Known rows, with every step that occurs:
C E K Q W D T: [ -1  19   7 -12  -1  20  -6  -9  10  12 -21  15  19   1  -1  -1  32   1
  17  15  19   2 -12   6 -17   6   2   2 -18   0   7 -21 -16  19  -6]
T R G Q W D: [  1  -9  11 -13  17  -4  20  17 -21 -21   6 -21  -5   5  10 -15  17  -8
 -11   7   6   9  11   7   8 -14  -6 -12   0  12  -9   0  23  -7  17]
Q G: [  9 -19  -9   5   4  30   4   4  -8  12   1   2   0  -7  -2  -5 -36   7
  -8 -10 -11   4  20  39   4   1   9   9 -12  -5 -14 -16   1  22  -1]
W D T R G Q K: [ 13  -5  -1 -33  14  -2  38  41  -2  24  10 -13  -8   3  15   9  28  14
 -18  11  19  17 -11   9  17 -11  -6  12 -15  20   9   3   2 -23 -24]
C Q W D T R G: [ 17 -34   1  -8  13  -5   7   7  -6  -5   1 -39  14  16   8  12 -10 -10
 -14  -1   6   1   0   5  16  -8   7  21   4  18  -2  29   2 -21  21]
Y C: [-16 -10 -26  -6 -24  -2  -7   3  15  -7  -2  14 -25  -1 -13   3 -20  10
  22 -12  -9 -24   2  -4 -10  18 -20   5  -6 -15 -11   0   3   8  -4]
E K Q C: [ 15  17  29  -2  15  11 -31 -19 -11  -9 -29  19 -15  -8  18   2 -35  -5
  -1  31  -2   1 -12  -1 -36  -4  20  -7   6  -9  11 -17 -10   6   5]
Y C E K Q W: [-23  15  -7  -1 -28  10 -16 -25  14 -16 -26  17   5 -10 -11  -1   2  -2
  44  -2  -5 -21  -2  -6 -24  22 -12  -3  -8 -19  -6 -16   4  29  -2]
Y C E: [-34   7 -36  -6 -30   6  -2  -4  18 -21  -2  14 -17  11 -28  -5   7   3
  43 -19 -11 -31   1   5  -7  14 -31   8 -13 -14 -20  -7   8  23  -1]
G Q W R: [  9   1   4  -2   2   0 -17   7   2  15   1   9  25 -19  -3 -31   0  -6
  -9 -11   2  32   8   1   6  -7   8  -9  10  28  13 -19  -5  12  19]
Q K E: [ 11  10  -2 -16   3  11   5  -8   4  -4   0 -19  21  -7   3  -3 -10   7
  -9  -4  -1   3  22   1 -12  -7   8  23   0 -11   0 -19 -27   4   3]
C Q W D: [ 18 -35  -2   1   5  -4 -20  -3   7  15   8 -37  18  21   0  29 -27  -8
 -11  -9  -2   8   4   7   5   0  17   8   8  17   3  17 -22 -14  32]
R G: [  4  13  -3  -9   0  15   8   8 -21 -13   6 -12 -16  -4  -5 -16   3   0
  -2  -2  -2 -25  29  14  -2  16 -25   5 -19 -21  -8  -8  20  10  19]
E K Q: [ 10  18  27   0  14  14 -29 -18 -14   4 -21  23  -9  -4  19   1 -36   1
 -10  25  21   1   4 -13 -37   0  11  -7  -2 -10   9 -25 -11  10   8]
G Q W D T R: [ 18 -20   2 -25   5  -8   6  23  11  29   0   7  15  -6   6  -5  13  13
 -10   1   8  35 -10   2  17  -7  17 -17   2  30   7  -2  -3 -11 -14]
R T D W Q G: [-15 -28  15  41  -9 -10   4  -9   6  29  15   3   3 -20  -3  32  20   6
  -2  -5 -10   3 -21  -6  24  12  29 -18  10 -19   0  31   2 -16 -32]
G Q K E: [ 22  18   7 -29   1  10  -5  -3  -3  10   9  -1  17 -14   3  -5 -13  13
  -9 -13  -5  23  22  -4  -1 -12  16  -7  -3  10  -3 -26  -8   4 -10]
W D T R: [  4 -25 -16 -21  13  -5  27  43  15  26   7   0 -19  26   6   7  19  15
 -19  15  26  10 -23   5  12 -15  -6  17 -10  20   2  11 -15 -22 -18]
W Q: [  1  -7  17  -4  -7 -12   0  -6 -11   9  -2  -1  -6  -2  -5  -3 -37  -1
   1  -8  -3  -3  11  -9  -8  -5  15   2  -4  -7  10  12   5 -18  12]
Q C Y: [ 15  -7 -22  18   7 -15  -3  -7   9 -23 -15  -2 -30  10   2   6 -20   7
   8   8 -28 -18 -11  35  -9 -24   6  17  15  11 -12   9  -7 -14 -22]
K Q: [  4   5   1   2  13  -2 -18  -8 -13   1  -1  11 -28   6   3   5 -43   0
   0  -2  10  10   2 -15 -21 -14   1 -18  11  -2   7  -5  -5  -1  26]
W R G Q: [ -4  28   2   2   9  16   2  22 -20  -5  17  -3  -5  -8  -4 -41  15 -17
 -16  -5  12   5  19   6   5 -20 -31  17 -11  20   8 -21  17  21  29]
Y C Q: [-11 -19 -20  -3 -17  -2 -20  -7   7 -15   5  -3 -20  17 -11  19 -49   0
  16 -21 -12 -27   3 -11  -4   5 -11  14   3  -3 -17  13   8  -2   8]
G Q: [ 12   6  -2 -20   2   3 -15   9  -6  15  11  19  -8  -2  -5  -9 -22  13
  -6  -9  -2  16  12   0   3  -6   4 -21  -2  14  -4 -16   8   2  -3]
W R: [-15   6 -13  16  12   6  -7  17   1  -1   8   5  -4   9  -7 -34  -2 -14
 -19   0  19   6   2   3  -3 -25 -23  33   4  19  10 -13 -16  15  33]
T D W Q: [ -1  -4   2  23 -16 -29  28  -4   9  20  20 -10  10  14   1  40   3   3
 -15   1 -11  -2  -6 -21  10  28   4 -16   0 -18  11  32  -4 -29 -24]
R T D W Q: [-19 -21  15  37  -8 -25  -1  -8  12  23  16   6  -3 -11  -5  29  27   6
  -1  -1  -1  -3 -26 -27  20  12  21 -20  16 -18   5  37  -4 -25 -25]
R T D: [-32 -18  -3  24   3 -12 -28   8  16  14  16  20 -21 -12 -13   7  30   7
  -3   3   0   3 -18   4  15  11  15 -18  20 -13  -7  10  -5  -4 -11]
G Q W R T: [ -1  -7  11   8   3  -3 -27   2   4  19  -1  14  21 -31  -5 -31  15  -5
  -3 -13   3  32  -6  -4  12 -14  17 -12  18  27  13 -12  -3  11  14]
T D W Q K E: [  5   5   9  16 -17 -21  35 -12  12  17  20 -24  29   5   5  42  10   4
 -16   0 -13   3   1 -25   8  26  11  -7  -1 -22  11  25 -16 -27 -27]

Rows:
[ 18 -28  -3   7  13  24 -11 -10 -18  -1   9 -18   2  16   0  15 -71  -8
 -14 -19 -11   0  20  26   8 -16  17  21   0   9 -20   4   4   5  18]
C Q G
[-13  -3   1  -4  23  -1  21   8 -32 -47   0 -12 -24  17   8 -28  -7 -10
 -11   9  11 -17  18   7   0 -20 -21  10   3  -6 -21   6  26  -4  26]
T R G
[ -2  -4 -17  21  -9 -19  21   2  16  14  22  -4   7  21   1  36  16   6
 -20   5  -7  -6  -6  -9  12  34 -10 -15   0 -17   2  18 -14 -18 -23]
T D W
[ 20  13  10 -17  -6   9   0   3 -18  -2   1  -9   8 -26  -3 -20  11   1
   2  -7 -10  -1  30  11   8  20  -7 -19 -14  -7   1 -14  26  11  13]
R G Q W
[ 19 -28 -13 -13  -8  -4   8  22  31  43 -10  -9  22 -11   0   6  25  17
  -5   6   8  15 -12  13  10  21  10   6  -7   7  19   6 -27  -6  -3]
Q W D T
[-41  -3  -3  38  12  -5 -22  19  11   9  20  14  -9 -10 -11 -23  37 -13
 -17   2  16  14 -19   2  13 -18  -4  14  20  14   7  -1 -11  11  14]
W R T D
[ 19  -6   3 -17  -4  -3 -18  -1   3  17  -4  11  19 -17  -3 -15 -11   9
   1 -11  -8  23  12   1   5   8  17 -26   7  12   4 -16  -1   3   6]
G Q W
[ 14  -3  31  -5  19   3 -11  -3  -5  13 -31  13  10  -9  29   2  -8   1
 -13  36  30  17 -17 -14 -24  -4  20  -3   2   3  17 -11 -17  -3  -2]
E K Q W D T R
[ -1  20  -5  25  -7 -10  27  14   4  12  33  -9  11   7   3  14  38  -6
 -26   3  -2   2  -1 -11  21  22 -25  -9  -5   2  10  10   6  -3 -13]
T D W R G Q
[ 23  26   9  13  -3   9  41  -6 -11   0  15 -32  35  -3  10  -2  25  -9
 -19 -11  10  -6  10 -28   7 -10 -27  26 -14   2  15   3  -8   4  -3]
D W R G Q K E
[ 11  31   1 -23  -6  18   7   4 -19 -25   4  -7 -14  -9 -12 -24  19  -5
  19  -7 -29 -14  15  28   9   4 -14 -11 -18  -3 -12 -14  37  14   5]
R G Q C E
[ 19  15  22  15  17   4 -28 -26  -9 -12 -31  15 -19  -5  23  10 -35  -1
  -1  31   1  -8 -10   5 -39 -17  19  -1   8  -2   4 -12  -9   0 -13]
E K Q C Y
[  1   1   6  20 -13 -30  35  -9   5  19  16 -20  18   3   7  49   2   0
 -16   1 -13   2  -3 -19  10  30  10 -12   5 -22  21  31 -11 -38 -26]
T D W Q K
[ 28 -12  -1 -29  -6  -3  -3  22  18  47   2   8  20 -17  -1   2  16  20
  -6  -4   1  32  -7   6  15  11  17 -21  -8  24  13  -9 -10  -5 -16]
G Q W D T
[ -5 -22 -14 -20  19  -9  21  23  -2 -13 -15  28 -19  14   8 -31 -11  15
 -11   9  21  -1 -14  -1  10 -24  -5  27   6  10 -11  11   5 -15 -15]
D T R
[ 12 -26  -5 -13   2  -4  25  24  12  14 -10 -20  15  -7   5  -5  36   6
  -7  10  12   9  -6  13  13  11   0   9  -7   5   9  10  -7 -10   5]
Q W D T R G
[ 27   7   5 -29  -8  10  14  23  -4  23   5  -8  10 -27   1  -8  32  12
  -3  -1  -2   5  14  10  17  22  -7 -12 -26   3  10  -7  21   4  -7]
R G Q W D T
[-14  32   8  -6   5  23 -17 -24  -8 -14 -16  20   3  12  -4 -11   2  -6
  19  10  15 -10   4   2 -26  -6  -7   0 -12  -9  -5 -27  -4  27   9]
C E K Q
[ -6  23   8  -4   0  19 -13 -17   6   6 -17   3  19   9  -2   4  25  -7
  18  14  14   2  -3   7 -23   5   1  -6 -14  -4   5 -26 -18  23  14]
C E K Q W D
[-28  23  -9  -4 -24  16 -16 -18   9 -19 -17  23 -14   1 -12   1  -3   0
  40  -2   1 -28  -3  -9 -25  14 -21   0 -14 -19 -10 -18   6  27  -6]
Y C E K Q
[-22 -20  -3  36  -3 -18  -7  -3  18  18  17   9  -7  -3  -6  25  36   8
  -5   1   1  -5 -26 -16  21  17  10 -18  18 -19  -1  28 -10 -16 -27]
R T D W
[-33 -28 -11  30 -17 -12 -32  -6  23 -10   6  -7   3 -12 -14  13  -5 -15
  15 -17 -13  -7 -14 -11  10  10   2  11  24   5  -3  22   1   2  11]
Y C Q W R T D
[ 16   5  -7  21  14 -17 -14 -17  -6 -19 -16   3 -43   5   9  18 -43  -1
  10   8 -16   1 -15   8 -22 -32  12  -8  24  13   1   7  -5 -15   1]
K Q C Y
[ 19 -12  10  15 -13 -21  34 -21  -7  18   1 -16  13  13   6  29 -22   2
  -3 -10   3 -15  -4 -34  -1   5   2   2  -5 -17  17  36  -7 -31 -11]
D W Q
[-15  26  -2  -8  -1  26 -12 -14   1 -13 -14  18  13  17  -9 -19  16  -4
  16   9  10 -20   8  16 -17   5 -10  13 -20 -14 -14 -28  -7  28   2]
C E K
[-30  16 -16  -7 -28  17 -11 -12  16 -19 -15  22  -5   5 -15  -6   9   4
  38  -1  -4 -37   0   3 -19  22 -23  13 -20 -21 -17 -18   5  31 -14]
Y C E K
[ -7  19  17 -18  20  11  12  -1 -32 -57 -11  -2 -11  10   8 -35  13 -16
   5  15  -6 -11   6  17  -2 -23  -7  -2  -1   3 -23 -10  37   7   6]
T R G Q C E K
[-17  32  10   8   6  21 -20 -23  -4 -15 -22  13  24   1  -3 -25  17 -21
  15  10  18   3   0   3 -25 -10  -6  11  -4   1   6 -28 -13  34  28]
C E K Q W R
[  0  12  14 -22  19   6  23   3 -32 -40   7 -17  -5   1  12 -27   0  -5
 -12   1   5   2  25  -1   3 -30  -7   4   1   3 -22  -8  27  -2  11]
T R G Q K E
[  8 -11   1 -27  12  -5  25  21 -13 -16 -18  15   0 -13  10 -38  10  10
  -6   4  12   3   1   3  19 -11  -4   9  -1  10  -5   8  28  -9 -12]
D T R G Q W
[-25 -10   8  33 -11 -22   3 -14  15   2   9   2  -4  -4 -14  24  44  -4
  20  -3 -22  -9 -38  -5  22   7  20 -18  19 -18   1  39   0 -20 -25]
R T D W Q C E
[ -6 -28 -17   3 -21  -8 -22 -16  14 -14  -6  -9   3   2 -10  16 -41  -5
  22 -21 -18 -19   5  -8  -2  16  -1  10   9  -4 -10  16   2   0  15]
Y C Q W
[ -3  19  -5  -1   7   2 -13 -14  -5 -26 -14   4 -30  11  -9   0 -20 -13
  28   1 -20   3 -14   9 -17 -21   4 -14  15   0   2  -3   0   4  23]
K Q C E
[ 14  12   3 -23   5   0  -3   1 -10  14   3   5   5 -16   7   2 -23   8
  -8 -10  -5  26  16   2   0  -4  14 -13   6   9   9 -18  -1  -9  -8]
G Q K
[-11  12   3 -17  17   4  21   5 -30 -59  -2 -10 -23  16  -1 -35  11 -17
  11   2 -12  -9   7  19   8 -30 -13  -4   4   8 -26  -1  40   0  15]
T R G Q C E
[ -4  -9 -13  -7 -16   3 -12 -16   9 -19   4 -21   1   4  -5  22 -44  -2
  16 -22 -15 -21  10 -13  -7   0  -2  27   2  -6 -15   7  -5   1   1]
Y C Q K E
[-12   4 -16  35  -3 -17  23  10  16  15  27  -8  12  21  -1  19  26  -8
 -28   6   3   3 -11 -10  15  18 -21   5   6  -1  13  14 -18  -9  -7]
T D W R
